Each row comes from the steps of one walk. Every step used is in the known rows, and no mark comes twice. Write the walk behind each row, first mark first.
Known rows
V/B: [  6  -3   4  -8 -16   3 -39  13  32  95   6 -14 -11 -23 -24  39   2  25
 -16  -4  33   5  23 -12 -64 -39 -28 -37 -14  -6   6 -12  19  33  36  10
 -32 -21  35  15 -42  41  21  20  30   0  16 -24  15  -7  -6  14 -13  25
   2 -31 -11 -59 -39 -13  37  11  42  -3 -18  -9   0  58  -4]
Q/F: [-12   4  -1  -7 -16  33 -51  21  37  64  10 -25  12  -4 -44  33   0 -11
 -16  -6  21   8  17  -4 -58 -50 -12 -38   0 -23   4  12  -9  -3  42  -9
 -30  -4  20  16 -37  51  -4  13  19 -16 -20 -25  17 -12  -6   2  -2 -11
  21 -21   3 -29 -25  -2  11  19  26  -2  -7 -19  12  10   8]
B/F/S: [-33  -8 -19  -2 -46  40 -38  28 -19  59   1  -4   3 -50 -22  30  31   9
 -28  25  56  -9  21   7 -43 -61 -10 -42   0  -8   2  -7  25   3  52  29
 -70  -8   2  12 -55  61  27   5  -2  11 -16  10   3  10   0 -10 -29  -4
  51 -55 -17  21 -15   5  20   5  59   5  -3 -29   0  16  11]
Q/V/B/F/R/M: [ -2   7   9 -27  -5 -19 -29  -4 -12  45 -19  10   7   6  28   2  17 -13
   8   9  55   0   6  -3 -33 -68  -3 -51 -17   4 -19 -13   3  34  46  41
 -69  18  37  30 -39  87  25 -34  38 -16   9 -23  44  29   4   6 -40  -8
   1  -6 -22 -60 -50 -12  42 -13  22  56  34  46  25  48 -27]
V/Q/F/R/M/Z: [  0  30  35   4   4   7 -38   0  49  74 -20 -29  47  -1  -4  20 -24 -11
   4  14  -3  17   4 -11 -16 -69 -18  17  10 -34 -31   9  17  11  33  -2
 -29   3  43  20 -21 111 -12 -37   8 -22 -18  22  62   3 -55 -18  -3 -26
 -10   5 -21 -10  -8 -49  61  13   7 -10   2  19  27  -2 -11]
S/F/Z: [-15 -16  -5  10 -29  49 -12   7  -4  64  19 -18 -23  11 -41  20 -14  27
 -22   3  26  -8  36 -37 -36 -48  -9 -18  -2   2  14  10  40 -17  36  27
 -38 -18   5  23 -14  37  -2  22  13   7 -30  -3  22 -16   2   5 -30  31
  26 -26 -35  -1 -25   3  36 -13  40 -11  13 -44   1  35 -20]
F/Q/V: [ 35 -27  36 -30   8  33 -43   4 -21  84   9  -2 -45  -7  -8  47   9   4
 -20  18  38  -2  25 -23 -25 -60 -21 -40  14   1  -6 -29  12 -12  43  20
 -28   0  27  31 -45  61  -1 -19  20 -22 -33  -7  27  -6  13  11 -24  -1
  -2 -49 -16 -47 -17   3  12   9  -8   0   6  -1  10   1 -38]
F/R/M: [ -3  20   1  -7  -5  10 -11  29  23  69  15 -21   8 -20 -12  10  22   0
   5  17  26  15  24  10 -44 -38 -26 -10  -6 -14 -42  -5  25   2  37  14
 -43  -2  26  38 -53  84   3 -13  32 -16   3 -44  32  -1  -7   0 -39   7
 -17  -6 -48 -29 -33  -3  41 -42  50  37   2   7  20  34  -9]
Z/M: [  5  -5  15   4 -25  35 -47  50  -5  62  25  -6  -8 -21 -44  38   2   4
 -10  -2  25   4  24 -32 -55 -22 -27 -31 -16 -22 -21  -5  38  11  60   2
 -31 -10  25  18 -58  63  29  14  45 -15 -29 -35   5 -23 -12  12 -14  20
  -2 -25 -15 -34 -13  17  45 -15  41   8  -9  -7   9  22 -26]
D/Q/V/B/F/Z/M: [ 27 -28  27 -11   1  -7 -61 -18 -59  55 -22  19 -39  29  10  53 -31  -5
 -13  15  52 -19  25 -63 -19 -60  28 -22 -11  -1  29   2  17  36  51  28
 -52  25  41 -25  -4  75  41 -19  34 -30 -43  21  32  -3 -11  48  -7  33
  21 -12   0 -43 -23 -14  65  18  -4  -8  16   8  -9  42 -62]
M/Z/F/R: [  5   0 -18  32   2  36 -18   4  13  46 -23 -35  35  16 -20   7  -5   6
 -30   0  31 -10  22 -26 -34 -66 -19  -5 -19   6 -13 -19  49 -16  57  31
 -41   0  25  15 -39  84  12  -5  21  24 -28   0  27 -36 -34  -6 -25   7
  -1  -5 -14 -10 -29 -14  26 -23  42   1 -18 -13  29  12  -7]
S/F/R/M: [-22  22   0 -12 -33  28   3  27  31  41  19 -16  -5 -17 -15 -17  -3   6
   8   5  27  -5  30  -3 -37 -46 -19 -27 -18   6 -38   8  29  -2  50  32
 -54  -3   4  46 -40  81  -4 -15  16 -11 -14 -34  35 -10  -2  -2 -44  16
   4 -11 -60 -14 -32  -2  39 -37  57  44  35   3  27  20  -9]
Q/V: [ 32 -21   8 -10  -5  35 -41  23   8  87  16   0 -21   7 -30  39   2 -11
  -4  -9  39   2  13  -7 -49 -56 -15 -54  20 -27   5 -27  12  -1  44  18
 -25 -13  37  34 -66  52  -9   9  29 -19 -19 -30  30   1  17   6 -20  -1
 -16 -26  -8 -57 -37   8  11  21  12  21  -9 -22  16  18 -21]
M/Z: [  9  -6   7  26 -17  32 -36  18  22 101   5 -22  -4  -8 -44  34  -3  -3
 -13  -3  19  -7  15 -22 -55 -33 -30 -11 -13 -36  -8 -20  39   1  38  10
 -18 -17  41  26 -53  57   3  10  18  17 -17  -7  30 -20 -21  -2 -14  14
  -6 -24  -4 -27 -20 -26  31  10  28 -20 -46 -45  14  43   3]
R/F: [-35   2   3  -9 -26  22 -17  36  29  64  30 -15   9 -28 -55  28  20   2
  -7 -31  35   9   9 -15 -61 -46 -11 -17 -24 -18  18   9  30  18  36  -1
 -43  10  10   8 -39  54  17  19  53 -29 -26 -22  24 -21   9   7 -25   7
  14 -21 -34 -33 -22   2  28  -9  40   5 -23 -19   8  34  -3]
B/F/R/M/Z: [-25   8   8  14 -15   8  -9   5  -3  49 -18 -15  27 -11   5  -6  24 -17
   1  28  30 -13   6  -7 -36 -42 -10   2 -29 -25 -35  -3  43  13  42  37
 -55  15  33  26 -41  98  21 -33  31   7  -8 -10  38  -4 -27 -14 -36  -3
   9   0 -30  -5 -23 -18  45 -42  39  16   4  -5  29  42   6]
R/M/Z/F: [ 12  -7  25  23  -6  19 -15   6  15  68  30 -23  16 -17 -23  12   5 -10
  -4  -4  -4  19  -2 -37 -59 -41 -33 -18 -29 -24 -26   2  65   0  64   4
 -53  17  46  27 -59  89   7  -7  21  12 -60   1  13 -32 -24  -8 -25 -32
   4 -18 -11  -9 -19  -5  34 -13  27   6 -12  -8  24  26 -15]
M/Z/F/Q/D: [ 25 -29  27   5  -2  29 -23 -23  -2  65  17 -41   7  -9 -18  27  -9  -3
 -29  22  -4  23   4 -59 -22 -53 -16 -23 -20  11 -17 -24  49 -19  65  -4
 -17   2  44  10 -47  83  10 -44   1  -9 -79  19   2 -53 -32  -1 -10  -9
  25 -47   6 -16 -18 -38  -3   7   3 -34   4 -10  14  11 -33]
R/M: [  1  -1  17  -8 -12  17 -15  33  25  99  38 -11 -11 -37 -23  19  24  -6
   5  11   5  27  17  -3 -67 -20 -32 -25 -11 -35 -30   3  41   9  39  -2
 -43  -3  40  42 -66  67  -2   7  29 -20 -17 -37  20 -10   3   4 -27 -12
  -1 -27 -34 -31 -21   7  33 -18  39  23  -2  -3  10  41  -8]
M/Z/F: [ 13 -17   2  34  -9  39 -32   2  12  64   9 -25  16  -5 -35  23  -1   4
 -21  -4  15   0   8 -38 -53 -50 -30 -21 -17 -14   8 -14  63 -12  64  16
 -39  -1  39  12 -50  69  10   5  15  26 -47  11  15 -42 -21  -8 -11  -5
  11 -23   6 -16 -24  -8  20   0  22 -13 -32 -34  20  22  -4]
S/F/R: [-29   9 -25  -3 -38  44  -2  25  27  38   5 -22  -4  -5 -27   0  -8  21
 -13   9  44 -24  40  -7 -34 -56  -5 -25  -9  16 -13  -8  14  -7  44  39
 -41 -23  -6  33 -29  60  -3  -1  15   0  -5 -29  37 -22   2  -1 -32  43
  20 -13 -44 -21 -39   6  25 -25  59  27  13 -21  24   8  -3]

Which walk is each row?
[ 38 -24  21 -16   1  31 -31   7  10 104  15   0 -51  -5 -22  50 -15 -17
  -1   2  45  -4  33 -18 -49 -59  -6 -24  19 -24  24 -28   7  -5  46   6
 -35  -7  47  22 -60  69 -23  -1  18 -47 -44 -14  48 -12  21  28   9  25
  -2 -22  -8 -47 -30  -2  25  26   2   3 -18 -26  17  12 -12] -> D/Q/V
[ -1 -19   4 -21 -21  -1 -52  -4  -9  61  -8  12 -14   4  -2  29  10  -1
  -8   4  52 -12  11  -9 -46 -63   4 -63  -7 -11  24 -20   5  34  48  35
 -58   5  34  11 -39  53  31   2  34   3  -6 -11  20  14  11  11 -18  10
  24 -30   7 -70 -45   0  15  24  10  19  12   5  18  44 -14] -> Q/V/B/F
[  3  13  -6   2  -6  17  -7  17  11  35  18 -20  29 -15  -4  -3  14  -3
   0   6  17  21  18  -6 -47 -48 -25 -25 -15   6 -33  -3  48  -7  51  18
 -64  14  20  38 -47 102   6 -10  23  -8 -34 -34  23 -19  -8  -4 -49 -12
   0  -9 -34 -20 -35  11  34 -50  52  39  18  14  22   9 -17] -> Z/F/R/M
[  7  19  14  16   4  12  -7  24  23  87  -4 -24  17  -9  -8   2   7 -10
   2   6  17   3  15 -10 -45 -35 -37  11 -24 -27 -51 -10  41  11  38  16
 -27  -5  44  41 -53  88  -5 -26  32   4  -1 -20  46  -9 -33  -9 -33   2
 -27   2 -36 -18 -27 -31  52 -27  41  10 -20  -8  23  39   0] -> F/R/M/Z
[ 10   3  11   7  -6  28 -66  19 -20  51  11 -15  10  26 -42  47 -13   1
 -23 -10  20  16  18 -48 -34 -41  -2 -17 -11 -14 -17  34  17   9  46  -5
 -24  -3  24  -6  -2  69  27   4  37 -19 -41  -7   9 -16 -31   2 -20  -1
  10  -9   0  -6 -15   0  48   6  26 -16  12 -13  -7  14 -46] -> Q/F/Z/M
[ -2   0  11 -16 -12  29 -48   0  35  80  11 -18 -12 -15 -38  45 -12 -25
  -9   7  30   1  24 -17 -50 -50   7  -4   4 -21  20   5  -9  -8  41 -19
 -34   0  29   4 -22  69 -20   7   7 -49 -44  -7  35 -24  -4  19  22  11
  35 -15   2 -26 -25 -17  18  29  14 -10 -14 -27   6  -4  15] -> D/Q/F
[ 11 -10  11  -7  -4  26 -49 -18  11  86  -1 -23 -15  12 -37  55 -19 -11
 -24  11  22   8  33 -28 -41 -50  15  15  14 -18  26  16  -1 -11  30  -6
 -25  -2  30 -10  -3  61 -20   8   7 -40 -49  13  37 -23  -8  29  13  14
  30 -11  -1   3 -12 -22  37  22  15 -38  -4 -36 -10  16  -6] -> D/Q/F/Z
[ 25 -13  51   4   4  24 -21  -9 -20  70  20 -27  -3 -23  -6  22   5  -3
 -14  20  -3  14   9 -51 -34 -43 -41  -8 -30  10 -22  -5  71  -8  61  13
 -51  29  42  26 -42  90   4 -32  14   3 -72  18   5 -43 -25 -10 -35 -34
   7 -40 -18  -3  -4   0  33 -16  11 -10  -1   2  13   9 -23] -> R/M/Z/F/Q
[-10 -14   6   6 -20   1 -57   6 -53  38 -10  -1   4  16 -12  42  -5  22
 -24  13  37  -2  24 -50 -33 -36   8 -26 -30   3  12  14  46  47  50  30
 -51  16  30 -23  -5  56  64   2  45   5  -8   7   2   1 -21  19 -27  27
  30 -19  -8 -27 -19   4  59 -10  38 -14  12  -2 -11  61 -44] -> V/B/F/Z/M
[ -9 -20  25 -19 -34  56 -18   3  -3  58  18 -20 -39 -21 -26  23  -6  33
 -24  26  25 -25  37 -32 -27 -44 -16 -31 -11  24   6  -5  27 -20  49  21
 -42 -10  -5  21 -23  42  -3  -6   8  -5 -40  -4  16 -35   7   2 -23  24
  36 -61 -31 -20  -8  12  16  -4  32  -7  20 -18  18  -9 -11] -> S/F/Q
[ 12 -23   3 -10   0  -1 -48 -19 -40  58 -17   6 -17  41   4  38   2   5
 -18   6  51 -11  17 -29 -34 -65  10 -47   4   1  28 -13  16  26  33  49
 -48   7  36   3 -17  46  30  -1  31   6  -5   4  24  24  -1  19 -30  12
  21 -22   1 -45 -44  -8  29  20   8   0  20  -6  -3  63 -40] -> Q/V/B/F/Z
[ 12 -26  18  -8  -5  -1 -65   0 -66  36 -18  12 -11  37   1  41 -13   4
 -19   5  52  -8  14 -52 -22 -62  15 -48 -17   3   5   5  26  36  56  35
 -49  22  33 -12 -13  63  57 -14  48  -2 -23   6  15  15 -13  23 -32  14
  12 -19   6 -46 -30   5  53  14   8   4  27  17  -3  47 -67] -> Q/V/B/F/Z/M
[ -1   3 -33  13 -10  36 -19  13   8  32  -6 -21  32   0 -19  12   4  12
 -17  -1  35   1  32  -8 -43 -59 -12 -22  -6   8  -6 -21  34 -16  53  28
 -55  -4  10  19 -34  78  12   2  20   0 -22 -20  18 -25 -11  -2 -30   3
   5 -19 -21 -28 -32  13  18 -38  54  21   9  -5  24   1 -10] -> Z/F/R
[ -9 -19  24 -28 -34  38  -9  -7  14  60  32 -29 -27 -22 -23  21  -9   8
 -14  27  10   4  22 -39 -28 -42   2 -49  -8  16 -15  -6  22 -14  56   7
 -26 -19  10  28 -39  55   5 -32 -11 -38 -52 -10  12 -34  -2   2 -16  21
  39 -63 -29 -24 -21 -20  -5   5  16 -10  41  -8  19   2 -20] -> S/F/Q/D
[ 15 -10  -7  35 -21  52 -38  13   5  65  -2 -27  17 -27 -46  23   1   9
 -37 -11  35   2  13 -26 -36 -70 -38 -32 -17  -3  -8 -10  48 -11  70  13
 -57  -7  16  16 -57  75  11   4 -12  44 -50  37   8 -20 -35 -17 -22 -18
  13 -38 -10  30 -25 -13  31  23  42 -14 -30 -42   9   6  -6] -> M/Z/F/S
[ 30 -23  49  -9   3  12 -15 -25   1  75  36 -35  13 -24  -7  15  10 -24
 -10  20 -23  41 -11 -56 -29 -42 -29 -24 -24   1 -49 -10  60  -6  70  -9
 -33  21  58  31 -58 101   3 -58   5 -16 -86  10   1 -46 -32  -7 -23 -32
  12 -43 -11  -9 -18 -37  10  -5  -4 -23  19  10  17  18 -31] -> R/M/Z/F/Q/D
[ 11  -1  13  25 -17  32 -24  14   8  67  27 -24  16 -44 -32   8  13   0
 -19  -5  17  23  -1 -33 -49 -64 -50 -33 -25 -11 -35   8  63  -2  74   6
 -67  13  35  30 -66  99   6  -8  -9  32 -61  32   8 -12 -35 -15 -37 -44
   3 -29 -19  36 -22  -9  49   3  43   2 -13 -14   7  15 -17] -> R/M/Z/F/S
[ 12  -1  26   9  -7  32 -72  12 -13  54   0 -13  21  20 -26  61 -42  15
 -23  11  -6  21  18 -36 -17 -61   3  -3  18 -30   5  26  31  11  40 -17
 -25  -4  30 -20   3  78  16   1  22 -38 -47  16  20  -1 -40  12   2   2
  10 -19  -4 -11  11  -7  68  20   2 -34  17  -7  -5  -7 -53] -> V/Q/F/Z/M
[-23  -3  13  13 -15  24 -32  34 -25  49  24 -12  11   8 -53  40  -1   7
 -12 -30  28  11  19 -57 -35 -45  -3  -3 -34  -9  -6  32  54  24  40  -1
 -36  26  19 -13 -13  65  41  15  62 -24 -45  -5  19 -17 -16  15 -43  15
   2 -11 -36 -16  -4   6  63 -26  40  -9   0  -9  -9  42 -51] -> R/F/Z/M
[ 15 -14  42 -40 -19  19 -41 -18 -10  60  -1  -3 -60   3 -11  27 -29  38
 -17   5  47 -28  25 -46 -11 -72 -15 -68 -10  42  11  -5   3   4  56  42
 -42   3  13  27 -15  43   0 -19  17  -5 -29   1  28 -10  10  16 -23  18
  16 -48 -19 -56 -30  -7  25  36  -3   7  27  10  12   7 -38] -> S/F/Q/V/B
[  5   8  23  -8   1 -24 -30  -6   1  53 -37  -3  12  17  24  -3  -1 -17
   4   5  49 -15  -3 -23 -22 -70  -5 -31 -27  -6 -28 -10  21  38  49  45
 -53  22  49  30 -39  96  22 -50  41   9  10  -2  47  16 -26  -2 -35  -9
  -9   7 -14 -47 -47 -39  47   0   9  30   9  33  31  50 -22] -> Q/V/B/F/R/M/Z
[ -7 -25  26 -36 -23  -6 -42 -28 -12  60  -4 -13  -1 -21  10  39  16   0
 -20  43  23  10   8 -23 -29 -43  12 -50 -16  16  -9 -21  19  27  44  10
 -37   3  35  -2 -30  56  49 -36  11 -26 -17  -1   2  -7  -6  14 -12   9
  54 -59  -5 -52 -29 -30  -6  16  12 -21  31  19   0  40 -19] -> V/B/F/Q/D
[-26 -13  28 -28 -14  13 -19   8  14  69  39 -26  12 -28 -40  34  23  -7
  -9   2  18  30   6 -39 -31 -45   6 -24 -28   8 -12   4  27   9  37 -15
 -24  11  22   9 -35  68  19 -29  31 -57 -56 -11  15 -29   0  10 -24  -2
  28 -51 -33 -40 -16 -29   3  -6  13 -20  16   7   0  19 -20] -> R/F/Q/D
[ -6 -19  45 -32   4  26 -31  17 -17  66  12  -5 -20  -7 -35  49  12   3
 -10 -17  45   5  14 -39 -22 -72  -3 -28  -9  10  14   3  17   9  39  11
 -40  28  12  12 -32  69   7 -17  46 -41 -56  -5  35 -14  14  12 -39 -12
   2 -42 -29 -51 -18   1  20   7  -5  -2   1  10  12   1 -33] -> R/F/Q/V
[  6 -32  37 -33 -23  52 -22  -3 -17  61  15  -2 -52   0 -16  23 -20  15
 -15  16  41 -23  30 -39 -12 -68 -10 -57   7  25   6  -8  12 -17  54  31
 -37   0   5  32 -29  52 -17 -23  11 -17 -54 -11  30 -17  17   2 -30  16
  18 -50 -26 -40 -15  10  13  14   2  10  33  -3  23 -19 -36] -> S/F/Q/V
[-26  -8  34 -23 -19  24 -22  17  -6  70  22 -20  -7 -37 -38  41  19  17
 -23  -1  33   0  21 -30 -26 -50 -11 -10 -27   7  12   7  33   3  32   9
 -41  22  11  -1 -22  63  19  -3  38 -27 -43  -7  19 -25   5  10 -35  -2
  23 -45 -41 -30  -3   1  26 -17  23 -14  -6  -3   1   9 -13] -> R/F/Q
[ 39 -19  41 -33   7   9 -54 -12 -16  86  -6  -3 -45   1  -6  50  -3  29
 -19   6  47  -1  25 -33 -27 -61 -19 -49  -6  21   5 -27   7  20  39  26
 -27  -2  40  21 -30  52   9 -23  26 -11  -9  -1  21   0   3  15 -21   8
  -6 -47  -8 -69 -37  -9  26  33  -1   1   7  17   4  25 -43] -> F/Q/V/B
[ 11 -23  18 -12  -7  42 -29  -7 -23  46  17 -24 -11 -29 -16  39  10  26
 -33  23  15   1  34 -26 -37 -48 -24 -33  -5  26  11 -16  45 -22  53  19
 -53  11  10  12 -29  66  14  -3  11  -9 -61  -1  -1 -42  -2   7 -26  -7
  30 -53 -12 -21  -7  20   6 -14  27  -8  13  -4  12 -11 -23] -> Z/F/Q
[-16 -21   3  15 -20  24 -45  18 -65  38   5   0   3  11 -13  41  11  -1
 -22  20  26  -5  27 -39 -34 -33  11 -14 -17 -12  -2   9  50  11  47  20
 -47  11  16  -9 -24  62  56   0  42  -3 -38  -6   5  -6 -14   8 -36  17
  35 -20 -11  -7  -3  21  44 -32  44  -4  19 -19  -6  39 -38] -> B/F/Z/M
[ -1 -11  44 -46  -2  -6 -46  -3  -4  67   3  -4 -24  -8 -23  45   1  21
 -18 -16  55   1  14 -48 -21 -77 -12 -42 -25  31  18   3  10  37  40  21
 -39  27  23   1 -13  58  24 -21  50 -25 -27   4  31  -9   8  21 -37  -4
   1 -36 -27 -72 -30 -14  37  25  -5  -2   3  31  -1  25 -42] -> R/F/Q/V/B
